Known rows, with every way that one mark hangs from another
Z587{Z470 Z554}: [ 0.14 -0.23  0.05  0.02 -0.04  0.06  0.28  0.02  0.14 -0.13 -0.05 -0.47
  0.09  0.06 -0.12  0.07 -0.07  0.31  0.02  0.17  0.10  0.08  0.09]
Z344{Z470 Z528{Z587{Z554{Z912}}}}: [ 0.01 -0.16 -0.03  0.16  0.02  0.19  0.06 -0.03  0.30 -0.34  0.01 -0.42
 -0.26  0.03 -0.40 -0.08 -0.19  0.26  0.15  0.33  0.38  0.36  0.32]
Z912{Z528{Z344}}: [-0.19 -0.15  0.04  0.01 -0.03 -0.08  0.18  0.00  0.12 -0.26 -0.03 -0.39
 -0.02  0.11  0.01 -0.01 -0.08  0.56  0.29  0.10  0.19  0.06 -0.03]
Z31{Z344}: [ 0.06 -0.15 -0.04  0.09 -0.10 -0.08  0.13  0.06  0.12 -0.18 -0.01 -0.43
 -0.03  0.08  0.07 -0.13 -0.01  0.41  0.22  0.10  0.23  0.09  0.15]
Z554{Z344{Z470} Z912{Z528{Z587}}}: [-0.14 -0.11 -0.24  0.15 -0.10  0.05 -0.08 -0.17  0.23 -0.31 -0.12 -0.39
 -0.16  0.10 -0.16 -0.21 -0.04  0.37  0.25  0.07  0.45  0.45  0.09]
Z912{Z470 Z528 Z554{Z344}}: [ 0.04 -0.34 -0.06  0.14 -0.24 -0.22 -0.05 -0.10  0.14 -0.41 -0.17 -0.35
 -0.04  0.19 -0.02 -0.28  0.00  0.24  0.12  0.07  0.31  0.40 -0.13]
Z528{Z344 Z587{Z470 Z554} Z912}: [-0.15 -0.24 -0.03 -0.19 -0.07 -0.05  0.29 -0.13  0.12 -0.08 -0.05 -0.42
  0.01  0.20 -0.21  0.13  0.05  0.32  0.30  0.22  0.16 -0.09 -0.03]
Z31{Z344{Z528{Z587{Z470}}}}: [ 0.12 -0.13 -0.04  0.10  0.02 -0.05  0.20 -0.16  0.12 -0.19 -0.14 -0.22
 -0.15  0.24 -0.13 -0.12  0.10  0.28  0.28  0.26  0.46  0.17  0.31]
Z587{Z528{Z344} Z554}: [-0.04 -0.20  0.04  0.12 -0.07 -0.03  0.25  0.03  0.22 -0.23 -0.01 -0.58
  0.12 -0.03 -0.16  0.13 -0.18  0.44  0.22  0.12  0.09  0.05  0.04]
Z344{Z528{Z912{Z470 Z554}}}: [ 0.05 -0.31  0.04  0.09 -0.21 -0.13  0.02 -0.01  0.15 -0.35  0.07 -0.28
 -0.25  0.35 -0.24 -0.28 -0.11  0.09  0.15  0.34  0.22  0.31  0.15]
Z344{Z528{Z587{Z470} Z912{Z554}}}: [ 0.00 -0.22 -0.02  0.05 -0.04  0.03  0.16 -0.15  0.19 -0.17 -0.03 -0.12
 -0.22  0.43 -0.21 -0.20  0.03  0.07  0.27  0.39  0.36  0.25  0.17]
Z587{Z470 Z528{Z344} Z554{Z912}}: [ 0.03 -0.21  0.05  0.07 -0.05  0.04  0.17 -0.05  0.32 -0.08 -0.13 -0.59
  0.19 -0.01 -0.29  0.10 -0.02  0.42  0.06  0.15  0.14  0.11  0.13]
Z554{Z912{Z470}}: [ 0.08 -0.27 -0.05  0.04 -0.19 -0.04 -0.05  0.05  0.14 -0.20  0.03 -0.46
 -0.07  0.09 -0.14 -0.15 -0.08  0.35 -0.02  0.21  0.18  0.25  0.21]
Z344{Z470 Z528{Z587 Z912{Z554}}}: [-0.09 -0.21  0.00  0.12 -0.06  0.10  0.06 -0.09  0.22 -0.36  0.07 -0.24
 -0.37  0.36 -0.29 -0.27 -0.14  0.08  0.36  0.36  0.39  0.37  0.19]
Z31{Z344{Z470 Z528}}: [ 0.10 -0.10  0.04  0.20 -0.04  0.01  0.10  0.02  0.15 -0.38  0.00 -0.44
 -0.25  0.10 -0.21 -0.22 -0.11  0.34  0.23  0.19  0.37  0.29  0.32]
Z344{Z470 Z528}: [ 0.07 -0.12  0.07  0.18 -0.02  0.13  0.13  0.04  0.12 -0.39  0.11 -0.41
 -0.27  0.14 -0.24 -0.17 -0.26  0.28  0.14  0.26  0.26  0.33  0.32]
Z344{Z470 Z528{Z912}}: [-0.05 -0.10  0.00  0.11 -0.08  0.08  0.13  0.01  0.13 -0.35  0.18 -0.40
 -0.32  0.24 -0.33 -0.19 -0.27  0.24  0.25  0.25  0.21  0.29  0.30]
Z31{Z344{Z528}}: [ 0.12 -0.09 -0.02  0.18 -0.06 -0.08  0.14  0.03  0.13 -0.25  0.02 -0.34
 -0.16  0.13 -0.06 -0.16 -0.07  0.35  0.22  0.22  0.31  0.17  0.29]
Z344{Z528}: [ 0.09 -0.11  0.00  0.19 -0.03  0.03  0.17  0.07  0.11 -0.26  0.11 -0.29
 -0.18  0.16 -0.11 -0.11 -0.20  0.32  0.14  0.27  0.19  0.21  0.28]
Z554{Z912{Z470 Z528{Z344 Z587}}}: [-0.22 -0.28 -0.07 -0.08 -0.11 -0.15 -0.01 -0.15  0.19 -0.30 -0.14 -0.36
 -0.12  0.13 -0.16 -0.08  0.05  0.50  0.25  0.17  0.40  0.18  0.04]
Z554{Z912{Z528}}: [-0.10 -0.16 -0.10  0.11 -0.04  0.03  0.06  0.02  0.27 -0.18 -0.02 -0.37
 -0.05  0.06 -0.06 -0.12 -0.11  0.49  0.16  0.14  0.27  0.26  0.15]
Z344{Z470 Z528{Z587{Z554}}}: [ 0.02 -0.18  0.00  0.13  0.02  0.13  0.19 -0.05  0.19 -0.39  0.03 -0.39
 -0.26  0.07 -0.33 -0.03 -0.22  0.24  0.23  0.31  0.36  0.29  0.26]

Rows
[ 0.03 -0.33 -0.12 -0.02 -0.14 -0.05  0.00 -0.03  0.22 -0.23 -0.05 -0.46
 -0.07  0.03 -0.24 -0.01 -0.05  0.29  0.05  0.26  0.27  0.21  0.15] -> Z528{Z587{Z554{Z912{Z470}}}}
[ 0.05 -0.17 -0.05  0.17  0.00  0.07  0.02 -0.07  0.33 -0.33 -0.10 -0.47
 -0.23  0.01 -0.36 -0.12 -0.04  0.32  0.23  0.28  0.50  0.33  0.33] -> Z31{Z344{Z470 Z528{Z587{Z554{Z912}}}}}
[-0.04 -0.29 -0.10 -0.01 -0.17 -0.15  0.15 -0.11  0.11 -0.33  0.07 -0.33
 -0.23  0.21 -0.37 -0.02 -0.15  0.16  0.26  0.35  0.26  0.20  0.21] -> Z344{Z528{Z587{Z554} Z912{Z470}}}
[ 0.10 -0.13 -0.03  0.08  0.02  0.06  0.23 -0.12  0.08 -0.18 -0.03 -0.19
 -0.17  0.27 -0.16 -0.07 -0.02  0.23  0.19  0.31  0.35  0.21  0.31] -> Z344{Z528{Z587{Z470}}}
[-0.21 -0.15  0.05  0.05 -0.03  0.07  0.00 -0.02  0.26 -0.31 -0.07 -0.52
 -0.13  0.03 -0.20 -0.11 -0.09  0.56  0.21  0.11  0.30  0.23  0.07] -> Z554{Z912{Z528{Z344{Z470}}}}
[-0.02 -0.09  0.00  0.12 -0.12 -0.04  0.10 -0.02  0.17 -0.34  0.09 -0.42
 -0.30  0.21 -0.28 -0.24 -0.12  0.27  0.33  0.19  0.32  0.26  0.31] -> Z31{Z344{Z470 Z528{Z912}}}
[ 0.03 -0.22 -0.06  0.03 -0.21 -0.15  0.09 -0.02  0.05 -0.32  0.15 -0.33
 -0.26  0.27 -0.29 -0.17 -0.17  0.21  0.17  0.28  0.17  0.23  0.27] -> Z344{Z528{Z912{Z470}}}
[ 0.08 -0.31  0.02  0.09 -0.23 -0.25  0.00 -0.05  0.17 -0.36 -0.01 -0.32
 -0.22  0.32 -0.21 -0.32  0.02  0.13  0.24  0.28  0.33  0.29  0.16] -> Z31{Z344{Z528{Z912{Z470 Z554}}}}
[ 0.17 -0.33 -0.03  0.12 -0.28 -0.16 -0.08 -0.02  0.09 -0.32 -0.07 -0.41
 -0.04  0.20 -0.01 -0.28 -0.02  0.13  0.00  0.11  0.19  0.32 -0.05] -> Z912{Z470 Z554{Z344}}
[ 0.10 -0.16 -0.05  0.14 -0.15  0.04  0.08  0.00  0.13 -0.32  0.01 -0.61
 -0.04 -0.01 -0.17 -0.06 -0.20  0.27  0.07  0.05  0.15  0.27  0.03] -> Z587{Z554{Z344{Z470}}}
[-0.20 -0.26  0.20  0.07 -0.03  0.04  0.08 -0.03  0.24 -0.42 -0.12 -0.45
 -0.10  0.15 -0.08 -0.18 -0.07  0.42  0.28  0.14  0.32  0.25 -0.11] -> Z912{Z528{Z344{Z470}} Z554}
[ 0.07 -0.16 -0.04  0.26 -0.07  0.08 -0.03 -0.12  0.17 -0.40 -0.06 -0.27
 -0.30  0.26 -0.18 -0.32 -0.09  0.07  0.21  0.25  0.44  0.47  0.11] -> Z912{Z554{Z344{Z470 Z528{Z587}}}}
[ 0.16 -0.06 -0.19  0.15 -0.06  0.03 -0.01 -0.18  0.16 -0.11 -0.11 -0.22
 -0.17  0.23 -0.21 -0.19  0.05  0.20  0.05  0.23  0.39  0.32  0.27] -> Z554{Z344{Z528{Z587{Z470}}} Z912}
[ 0.04 -0.07 -0.12  0.20 -0.08  0.05  0.04 -0.13  0.07 -0.38  0.02 -0.32
 -0.31  0.19 -0.22 -0.21 -0.15  0.19  0.23  0.18  0.39  0.38  0.23] -> Z554{Z344{Z470 Z528{Z587}}}
[ 0.19 -0.13 -0.02  0.29 -0.13 -0.05  0.00  0.00  0.14 -0.29 -0.03 -0.26
 -0.16  0.24 -0.04 -0.29 -0.11  0.15  0.08  0.22  0.23  0.35  0.06] -> Z912{Z554{Z344{Z528}}}
[ 0.08 -0.17 -0.18  0.11 -0.21 -0.09  0.23 -0.14  0.19 -0.11 -0.03 -0.51
  0.15  0.13 -0.28  0.01 -0.08  0.18  0.17  0.03  0.08  0.22  0.06] -> Z587{Z470 Z528{Z912} Z554{Z344}}
[ 0.00 -0.15 -0.20  0.16 -0.12 -0.07  0.01 -0.04  0.29 -0.21 -0.10 -0.49
  0.04 -0.04 -0.11 -0.05 -0.08  0.43  0.07  0.04  0.22  0.28 -0.02] -> Z587{Z554{Z344 Z912{Z528}}}
[-0.27 -0.15 -0.10 -0.12 -0.10 -0.07  0.16 -0.05  0.06 -0.14  0.07 -0.33
 -0.12  0.26 -0.06 -0.01 -0.04  0.37  0.41  0.21  0.19 -0.05  0.02] -> Z528{Z344 Z587 Z912}
[-0.05 -0.23 -0.14  0.00 -0.18 -0.14  0.10 -0.12  0.06 -0.32  0.12 -0.22
 -0.31  0.33 -0.29 -0.15 -0.12  0.17  0.30  0.32  0.30  0.24  0.28] -> Z344{Z528{Z587 Z912{Z470}}}
[-0.11 -0.36  0.10 -0.09 -0.24 -0.18  0.02  0.00  0.10 -0.26  0.01 -0.43
 -0.09  0.30 -0.12 -0.19 -0.02  0.25  0.21  0.21  0.12  0.09 -0.09] -> Z528{Z344 Z912{Z470 Z554}}
[-0.07 -0.09 -0.17  0.07 -0.08 -0.13  0.15 -0.10  0.14 -0.21  0.06 -0.22
 -0.26  0.28 -0.16 -0.16 -0.01  0.26  0.45  0.27  0.38  0.15  0.28] -> Z31{Z344{Z528{Z587 Z912}}}
